In the rows, 128 means zero.
Known rows, with every way that one mark hangs from another:
J(B K(Q)): [169 135 100 117 147 125 189 143 145 163  94 143 124 122 138 127 123 141
 135]
U(J): [145 148 118 101 114 129 131 137 119 114 135 127 105 119 126 127 137 113
 129]
U(A J): [158 166 104  88 105 128 114 163 106  95 132 123  96 113 123 125 111  94
 136]
Q(J(B K) N): [161 120 103 113 141 107 172 146 161 191  39 168 107 167 140  86 104 130
 110]
B(Q(J N)): [103 117 112 148 135 130 124 130 153 140  17 180 103 155 127  85 113 129
 124]
B(Q): [113 125 122 147 120 134 134 111 131 102  93 145 128 132 122 126 118 130
 133]
T(N(U(J K(B(Q))))): [111 196  90  83  97 105 157  91 101  76 140 130  89 101 137 130 131 129
 125]
B(Q(U)): [ 97 137 114 138 132 112 146 104 138  97  91 164 102 131 129 121 121 128
 121]
U(A J K(B Q(N))): [177 168  75  89 135 141 107 229 106 125  90 159  86  80 148 100 163 125
 166]
B(Q(J N U(A K))): [126 158  86 103 113 102 112 157 147 111  24 196  68 144 136  86  90 113
 117]
J(B K(Q(N))): [168 121  91 123 155 137 179 168 149 178  67 154 111 135 144 109 134 143
 136]
Q(J U(A)): [112 165 104 102 135  94 123 138 140 125  73 169  80 130 134  96  99 107
 119]
U(A K(B)): [162 156 107 104 117 115 108 183 101 115 130 134 131  98 141 121 128 131
 149]
B(Q(J(K) N U)): [118 127 103 132 149  93 159 117 167 148  10 211  75 159 136  78 118 118
 107]
N(U(J K)): [145 178 108  70  96 113 134 134 110 102 157 108  92 125 128 144 135 119
 112]
N(U(K(Q))): [128 164 104 103 129 126 139 135 126 125 129 121 106 111 133 146 146 147
 134]
N(U(A K)): [140 176 103  81  98 111 114 153 106  97 149 103 105 128 127 141 103 118
 122]
T(N(U(J(K(B Q))))): [125 195  84  84 150 106 191 105 112 128 137 138  79  83 146 124 163 125
 137]

Rows:
[132 194  86  71 128 111 188  87 127 121 144 124  69 103 133 138 130 107
 120] -> T(N(U(J(K(Q)))))
[134 132  94 137 193 111 166 168 142 169  66 192  90 102 159  88 187 145
 146] -> J(K(B Q(N U)))
[132 171  69 103 168 130 127 208 114 123  75 177  57  82 155  85 174 119
 161] -> K(B Q(N U(A J)))
[ 91 138 110 121 147 116 130 133 143 157  61 144  87 161 134  94 133 131
 110] -> Q(J N(U))
[198 166  89  71 102 111 167 167 115 121 122 125 100 129 132 122  83  98
 126] -> U(A J(B K))
[124 175  90  98 106 113 129 139 116  65  98 157  69 116 127 114 101  93
 130] -> B(Q(U(A J)))
[122 136 110 142 156  90 172 118 130 119  78 184 108 116 143 106 149 136
 134] -> J(K(B(Q(U))))
[195 180  87  57  77 120 134 179 106 104 138 117 102 120 133 132  84 111
 127] -> U(A J(B) K)
[129 169  95  85 115 120 168 129 114 120 134 102  94 141 132 133 119 129
 116] -> N(U(J(B)))
[158 181  76  79  96 105 179 138 109  88  94 120  84 142 124 129  78 104
 121] -> N(U(A J(B(Q) K)))
[100 163  82 113 159 129 119 172 139 148  34 153  71 132 133  93 126 124
 139] -> K(Q(J N(U(A))))
[105 158  81 129 173 139 123 199 106 135  76 138  92 101 149  98 166 143
 163] -> K(B Q(N(U(A))))
[170 151 100 112 161 120 164 163 120 144  99 161 106  83 144 115 183 131
 157] -> U(J(K(B Q)))
[128 121 103 122 140 124 147 149 154 178  43 159 108 162 139  87 106 137
 115] -> Q(J(B) N)
[162 162  82  92 148  96 142 194 111 126  93 174  66 110 152  80 149 102
 135] -> Q(N U(A J(K(B))))
[138 151  87  89 131 123 160 160 134 137 101 151  72 142 147  99 128 121
 112] -> Q(N U(J(B)))
[148 165 110  84 120 102 163 120 117 120 141 118  88 135 127 133 136 108
 111] -> N(U(J(K)))
[129 143 106  98 134  98 123 146 158 158  62 184  78 145 142  90 125 129
 103] -> Q(J N U(K))
[117 200  90  76 105 100 134 122  94  96 167 111 104  99 143 129 112 124
 128] -> T(N(U(A K(B))))
[120 161  77 116 140 117 124 182 108  89  62 181  66 108 144  81 142 111
 147] -> K(B(Q(N U(A J))))
